Each row was made from one walk, in order. Every step used is in the known rows, and no mark comes twice. Write each row's walk.
Known rows:
D, A, G, X, W, B: -1	-8	13	8	-7	6	-8	-17	1	-1	-17	45	-15	0	-38	-1	-25	-13	18	3	-14	-9	-20	16	-5	-17	5	-14	2	8	8	2	11	-1	11	20	26	5	7	20	1	8	-10
U, L, K, A, Z: -10	-14	-9	1	18	-8	-5	18	12	-13	10	-19	-4	18	0	-15	-1	16	-14	6	-1	23	2	1	0	-4	13	-14	7	-4	-12	4	0	-15	-14	-18	3	-2	15	-1	-14	5	-4
V, X, G, B, W, A: -3	1	14	5	-11	-1	-2	-19	6	3	-11	9	3	11	-15	-21	0	3	3	-6	-7	-1	16	7	-6	-5	-2	-28	-6	-6	18	-32	9	19	4	-1	21	6	-12	-10	24	-6	-6
V, X, W: -18	-9	0	6	1	-1	-2	-10	-2	7	8	-19	17	-10	16	-7	-2	1	-1	10	-10	-5	-1	11	16	-15	16	-3	7	11	15	-6	-8	10	-1	24	1	-2	-7	-8	-15	-18	13
K, A, D: -6	-8	-24	4	-8	-13	0	15	4	-7	5	-16	28	4	2	1	3	7	1	0	1	-3	-1	-13	9	7	-5	14	-3	3	7	-4	0	10	-5	-10	-21	7	0	-2	5	1	3
T, Z: -7	5	-16	12	6	-12	5	0	-17	2	9	-24	-2	-6	29	-1	5	12	-17	16	10	5	7	-15	-10	8	-12	9	-9	-16	-10	14	-10	-9	11	5	-21	-11	6	-6	-4	-5	7
U, L, K, A, G, X, W, B: -10	-18	6	-20	7	25	-5	16	24	-1	-22	43	-8	7	-33	-4	-26	5	2	3	-18	20	-14	19	-5	-25	20	-27	21	29	3	-9	3	-4	-6	-15	46	7	15	12	-9	20	-33
X, V: 1	-7	-10	2	8	8	-7	-4	3	-8	14	-30	21	-10	21	7	14	-7	-7	1	7	0	-10	-14	15	12	-11	2	-2	-2	-9	0	-20	2	-11	6	-22	4	5	-7	-15	1	15
L, K: -2	-4	-2	0	5	8	15	12	7	11	30	-31	-5	-10	27	-9	-1	16	-20	16	-5	6	-2	5	9	-4	6	9	-2	2	-3	4	-25	16	1	2	-2	-5	-6	-9	-18	-3	10
J, D, A, K, L: 18	-3	5	-1	2	-2	-4	14	-19	-4	16	-3	-13	7	2	5	3	-7	0	-35	-4	-1	13	1	-9	3	-11	17	-3	-2	7	21	14	-1	-9	7	-11	-2	-14	12	4	5	6
T, Z, A, K, L: 6	13	-13	-3	7	-3	1	10	-37	14	-21	-13	-27	10	18	16	4	8	-15	-10	12	14	16	-36	-13	-3	-8	4	2	-8	-11	2	20	-31	-2	-2	-20	-16	0	15	-16	16	14
G, A, D: 4	-3	-5	-4	-7	-24	-8	12	-6	-1	10	-7	23	1	-2	-1	7	-3	10	-2	-2	-17	10	-5	18	2	-4	22	-5	-5	-8	6	-2	4	8	-4	-8	0	-5	-2	0	-5	-5
V, X, W, B: -19	-14	1	13	-18	-5	-3	-12	4	9	2	0	17	-2	13	-12	-13	14	-3	4	-18	-5	4	10	19	-13	3	-20	5	25	10	-10	3	15	-2	13	7	10	-10	-10	-4	-7	-7
B, G, X, W, A, K, L: 13	13	17	-14	9	33	14	10	-2	20	-26	51	-28	-5	-4	38	-6	-7	-7	-23	7	13	1	7	-20	-7	22	-7	15	19	4	0	27	-3	-11	-23	20	-15	-9	9	-2	-4	-23
T, Z, A: -9	4	-18	8	8	0	8	-2	-29	1	-10	-23	-12	2	12	-2	1	5	-23	14	9	5	9	-25	-9	3	-11	8	-1	-26	-17	9	-2	-20	12	13	-32	-8	14	7	-13	9	17
T, Z, A, G, X, W: -9	10	3	-8	24	22	-6	-12	-24	4	-36	26	-13	-1	-21	14	-3	-19	0	22	6	-3	-6	-7	-14	-21	15	4	11	-18	-11	-1	6	-23	20	18	3	-13	19	32	-20	19	8
B, W, A: 0	-1	-9	8	-5	20	24	-3	4	11	-2	-10	-10	-11	14	2	-3	15	-15	-1	2	-8	-9	-5	-10	21	7	-1	-4	-8	-1	-7	3	4	-6	-13	-10	8	-5	-19	19	1	-4
J, D: -3	-1	-1	-6	2	11	9	14	-3	-8	32	-20	18	-8	20	-8	7	0	-15	-5	-4	-11	15	10	7	13	-13	24	-7	-8	-3	20	-18	11	-1	8	-22	0	-4	-7	4	3	10
J, D, A, G, B, W, X, V: 24	2	30	5	20	11	-25	-29	3	-18	-6	19	-17	9	-23	-9	10	-32	11	-6	-4	-16	14	18	-14	6	-15	-8	-8	-9	2	6	-2	3	-6	3	-3	31	-8	6	15	28	-16
W, B, G, A, Z: 8	4	8	6	-5	-18	-3	-6	3	-2	-8	32	-1	15	2	-5	-14	12	-9	11	6	1	24	10	-10	6	-14	-13	-7	-17	-13	8	19	-7	3	-14	5	0	-7	-2	11	3	-24
G, X, W: -7	-4	2	5	0	21	4	5	4	7	2	1	7	-18	6	6	-3	-10	-2	11	0	-1	-15	8	11	-3	15	8	1	16	2	14	-16	-11	8	14	7	-12	13	-8	-14	-18	-6
V, X, G: -19	-3	8	-6	-1	-5	-3	-10	-2	0	13	-19	19	1	-6	-10	4	-4	1	1	-6	-4	8	12	6	-17	2	-6	2	-9	14	-17	-6	23	5	23	10	-6	-7	4	-2	-15	28
L, K, A: -5	-12	-19	-1	-8	9	12	20	21	-1	19	-24	-4	-7	7	-9	-4	20	-20	14	-3	20	-15	-3	2	0	2	2	5	5	7	2	-21	16	-2	1	-7	0	3	-5	-8	-4	-8
X, W, A, K, L: 6	7	-10	-7	-4	-2	8	5	-1	10	-6	19	-5	-9	4	26	1	9	8	-30	-4	10	-13	-14	12	-1	18	-9	11	24	5	-13	23	-9	-20	-13	0	-3	-9	8	-6	5	-5
D, A: 1	-9	-7	16	-3	-9	9	-4	-7	-4	19	-21	-15	-3	-2	-9	-8	-2	-2	-1	-2	0	-8	-2	-5	5	-7	5	-8	-14	4	12	-6	-2	5	26	-16	-1	5	-1	-3	-14	16
W, A, G: -8	12	0	-19	0	0	14	-7	2	-2	6	11	-14	-5	-15	4	0	1	13	-9	-2	-11	-5	-2	-6	-1	0	-1	-3	-20	-1	-16	-1	14	-4	-2	-2	-1	1	8	4	10	17
K, L: -3	1	-9	-6	-2	-6	6	17	0	17	12	-23	1	6	24	13	-2	5	-1	-10	3	10	10	-15	9	10	-14	2	-13	8	4	10	-6	-15	-12	5	-13	-7	-3	-21	-1	-5	13
A, D, J: 6	6	0	16	0	-26	-6	-7	-10	-3	9	-22	19	8	21	-6	12	3	19	4	1	-11	-4	-2	7	9	-9	23	-6	12	-5	8	0	3	6	-6	-9	7	-7	-2	12	-5	32
V, X, W, A, D, J: -6	0	13	19	-11	-25	-19	-26	-6	-7	-11	9	15	10	-7	-2	17	2	24	-10	-18	-16	-12	11	10	-10	19	1	20	22	2	-9	22	23	3	-5	-1	20	-10	10	14	-12	17
U, L, K, A, G, B, W: 8	-9	-3	-21	29	10	3	15	17	4	-12	2	-12	17	4	-23	-21	10	6	15	0	24	9	6	-18	-7	7	-25	-5	4	14	-26	-6	-13	-13	-17	36	5	-1	-12	6	23	-14
G, X: -7	0	7	2	-10	18	6	13	-1	8	9	-17	-8	-10	7	-1	0	-8	-7	6	7	-4	-2	1	-2	5	-2	16	-9	-1	-3	22	-23	-5	10	8	2	-20	13	-15	-8	-20	0

Which walk is each row?
1	3	13	-19	12	25	-18	-9	1	-7	-4	2	5	-5	-11	14	12	-30	11	3	12	-13	-11	0	-3	-4	-3	7	-3	-11	-6	0	-19	2	-1	6	8	-8	12	8	-17	7	15 -> A, G, X, V
14	11	-2	-25	-4	-17	-8	14	-3	2	-1	17	6	2	-17	15	3	-5	18	-25	6	12	1	-10	5	-8	0	-2	4	4	9	-13	16	-11	-1	0	21	-14	-9	19	-2	-1	-5 -> X, G, A, K, L
3	-2	-15	15	-15	-26	-9	2	2	-16	-3	-12	21	10	3	-3	8	6	18	0	4	2	-16	-9	-2	13	-12	16	3	13	5	5	4	5	2	-9	-15	13	3	3	21	-6	13 -> K, A, D, J
5	-10	3	10	0	3	3	4	-9	-17	29	-13	-3	-2	-4	-11	1	-7	-10	-13	-9	-10	7	14	-6	9	-13	20	-6	-17	0	27	-6	11	5	23	-26	6	0	5	9	-3	8 -> J, D, A
-7	-9	2	14	-20	17	2	3	9	9	-5	20	8	-12	1	0	-15	4	-7	6	-9	-1	-11	8	13	-2	0	-8	0	28	1	12	-5	-7	5	2	13	0	8	-11	-4	-5	-24 -> G, X, W, B
20	11	21	14	-3	-21	-14	-25	3	-5	-19	15	4	5	-27	2	14	-12	24	2	1	-15	-11	15	-3	5	10	6	7	13	-4	-1	23	1	17	-18	17	25	-12	10	35	-1	-7 -> B, W, X, G, A, D, J
-2	-11	-16	1	-2	-2	0	19	13	-3	15	-19	17	5	6	-5	3	16	-12	9	-9	3	-2	-2	10	-5	6	12	4	10	2	-4	-8	25	-2	-18	-9	9	-8	3	-4	6	-2 -> L, K, A, D
10	1	-6	12	3	1	11	3	2	13	4	-22	5	-2	38	-19	-10	9	-3	17	7	4	12	-6	0	16	-11	-4	-25	5	12	-8	-14	-14	-1	1	2	-2	-8	-33	11	-2	-6 -> G, B, W
-8	-21	-14	-10	12	8	10	30	16	-5	12	-26	-9	3	3	-11	-10	15	-17	0	-4	28	-3	1	-4	-3	9	-9	10	7	0	2	-14	-2	-10	-11	4	1	12	-10	-12	-1	-7 -> U, L, K, A
14	2	10	19	4	7	-9	-17	14	3	-5	-18	-6	-7	18	-5	11	-9	-4	8	9	2	7	-7	9	18	-12	-16	-14	14	-1	1	-16	-11	-11	-11	-5	18	-1	-31	1	3	-23 -> G, B, W, X, V
8	10	1	24	-4	-12	-2	-15	3	-1	-5	4	-5	13	11	-18	2	11	1	5	7	-3	12	-9	0	19	-3	-17	-20	-13	-7	-9	11	-19	-5	-21	-5	1	0	-19	19	4	-16 -> G, B, W, A, Z
20	15	14	-10	-5	1	-1	0	4	17	-17	19	-21	-2	-22	20	3	-7	10	-19	8	5	0	3	-7	-1	15	-11	4	13	9	-11	25	-15	-1	-17	27	1	-19	5	12	2	-27 -> B, W, X, G, A, K, L
-9	14	-8	-11	23	0	5	-11	-31	1	-17	-3	-17	7	-3	1	0	-2	-3	15	8	-4	9	-19	-18	-8	-7	5	-1	-37	-12	-9	3	-12	11	14	-17	-9	8	25	-13	27	30 -> T, Z, A, G
-8	7	15	-20	3	31	4	1	-14	6	-15	5	-23	3	-24	4	-6	-24	5	7	4	-12	1	-1	-12	-14	2	12	0	-23	-5	-1	-9	-9	9	19	5	-16	16	15	-18	13	25 -> Z, A, G, X
10	-7	15	1	0	35	-4	-2	11	2	-14	18	0	0	12	14	-6	-10	-25	4	8	3	9	8	-14	9	-22	-9	-1	5	-11	11	-3	9	-4	-14	7	6	0	-10	-1	4	-19 -> W, B, G, X, V
-20	-6	1	6	-12	2	2	-13	3	1	0	1	2	-10	-7	-1	3	3	-2	-10	-16	-7	-6	7	11	-9	20	-13	14	5	7	-11	2	19	-4	11	-3	5	-2	-3	-4	-16	0 -> V, X, W, A
0	14	4	-14	6	-16	0	-4	1	1	13	1	4	4	6	-18	-7	-4	25	8	3	1	17	-1	4	-6	-18	-4	-21	-7	11	-14	-20	-4	1	13	12	-11	0	-5	-4	7	16 -> A, G, B
-1	3	13	-3	7	37	21	-2	7	8	-16	41	-15	-15	-8	22	-6	-9	-16	1	2	2	-4	18	-15	-1	20	-4	12	1	-1	6	7	6	4	-6	8	-6	6	0	3	-12	-19 -> B, G, X, W, A
23	8	12	1	10	-25	-4	-3	-7	-5	-10	15	7	12	9	5	3	-6	16	8	8	-4	9	13	-14	5	-10	20	3	-4	-5	12	14	6	13	-10	5	7	-15	5	20	-10	7 -> B, G, A, D, J
-11	1	-20	-18	-1	-1	7	5	10	-8	3	0	3	-2	-13	2	-7	1	12	6	7	4	-12	-4	-10	0	-5	0	-1	-15	17	-14	-9	7	-6	10	-4	-3	6	10	3	9	11 -> K, A, G
23	8	4	-18	-10	-8	6	18	-1	18	-16	38	-18	9	11	15	-19	12	-6	-17	6	14	24	0	-16	2	-16	-12	-1	14	3	-1	26	-5	-8	-22	22	-6	-25	-2	8	7	-33 -> W, B, G, A, K, L
8	8	3	16	-11	-25	-3	-10	-6	-10	2	-1	4	8	-2	0	15	7	18	-15	-5	-13	-9	-5	3	13	-6	15	3	7	-13	6	12	14	3	-20	-15	15	-2	5	23	-2	20 -> W, A, D, J
-12	-2	-21	11	-9	-16	-3	3	7	-16	7	-16	12	7	-1	-7	4	10	-3	10	9	8	-7	-12	2	11	-3	-1	-5	-14	0	5	1	-13	-7	0	-20	-5	15	1	1	-5	3 -> K, A, Z
-2	1	7	8	-2	5	-6	-11	9	-3	12	-26	-5	-14	2	11	17	-13	-9	-5	4	-3	-4	-5	17	8	-8	-2	0	8	-11	12	-19	3	-11	-1	-21	13	7	-12	-16	-2	0 -> W, X, V
-7	-5	13	-12	-6	-31	-27	-5	-6	-8	3	2	33	13	-30	-8	12	-13	17	-7	-10	-21	18	11	15	-23	4	5	7	-10	4	-16	10	26	16	8	14	2	-13	17	2	-9	8 -> V, X, G, A, D
0	4	-2	5	-6	-29	-14	0	-3	-9	11	-7	5	4	-2	-7	7	0	6	7	8	-7	4	-4	12	5	-1	6	-8	-22	-14	13	0	-19	5	4	-9	-12	10	-2	-5	-10	-4 -> G, A, Z
2	7	6	3	-12	23	7	1	-4	2	-8	25	-12	-22	-14	13	4	-3	0	-13	1	-3	-25	4	3	-6	27	3	14	17	-2	-1	6	4	2	-10	15	-15	8	13	-12	-11	-20 -> G, X, W, A, K
2	1	-4	-15	-4	-14	-1	3	7	-10	10	5	19	-6	-22	-2	0	-5	9	-3	1	2	-5	3	7	-3	-3	1	1	-13	1	-8	-4	1	13	15	9	-5	4	10	4	-9	-3 -> X, G, A
-9	-2	-12	5	-3	3	16	-5	8	-1	6	10	5	-18	-1	8	-1	9	-3	-6	-8	1	-18	-3	16	3	15	-7	8	8	-2	-8	3	4	-6	2	-12	7	6	-1	-1	-3	-4 -> X, W, A
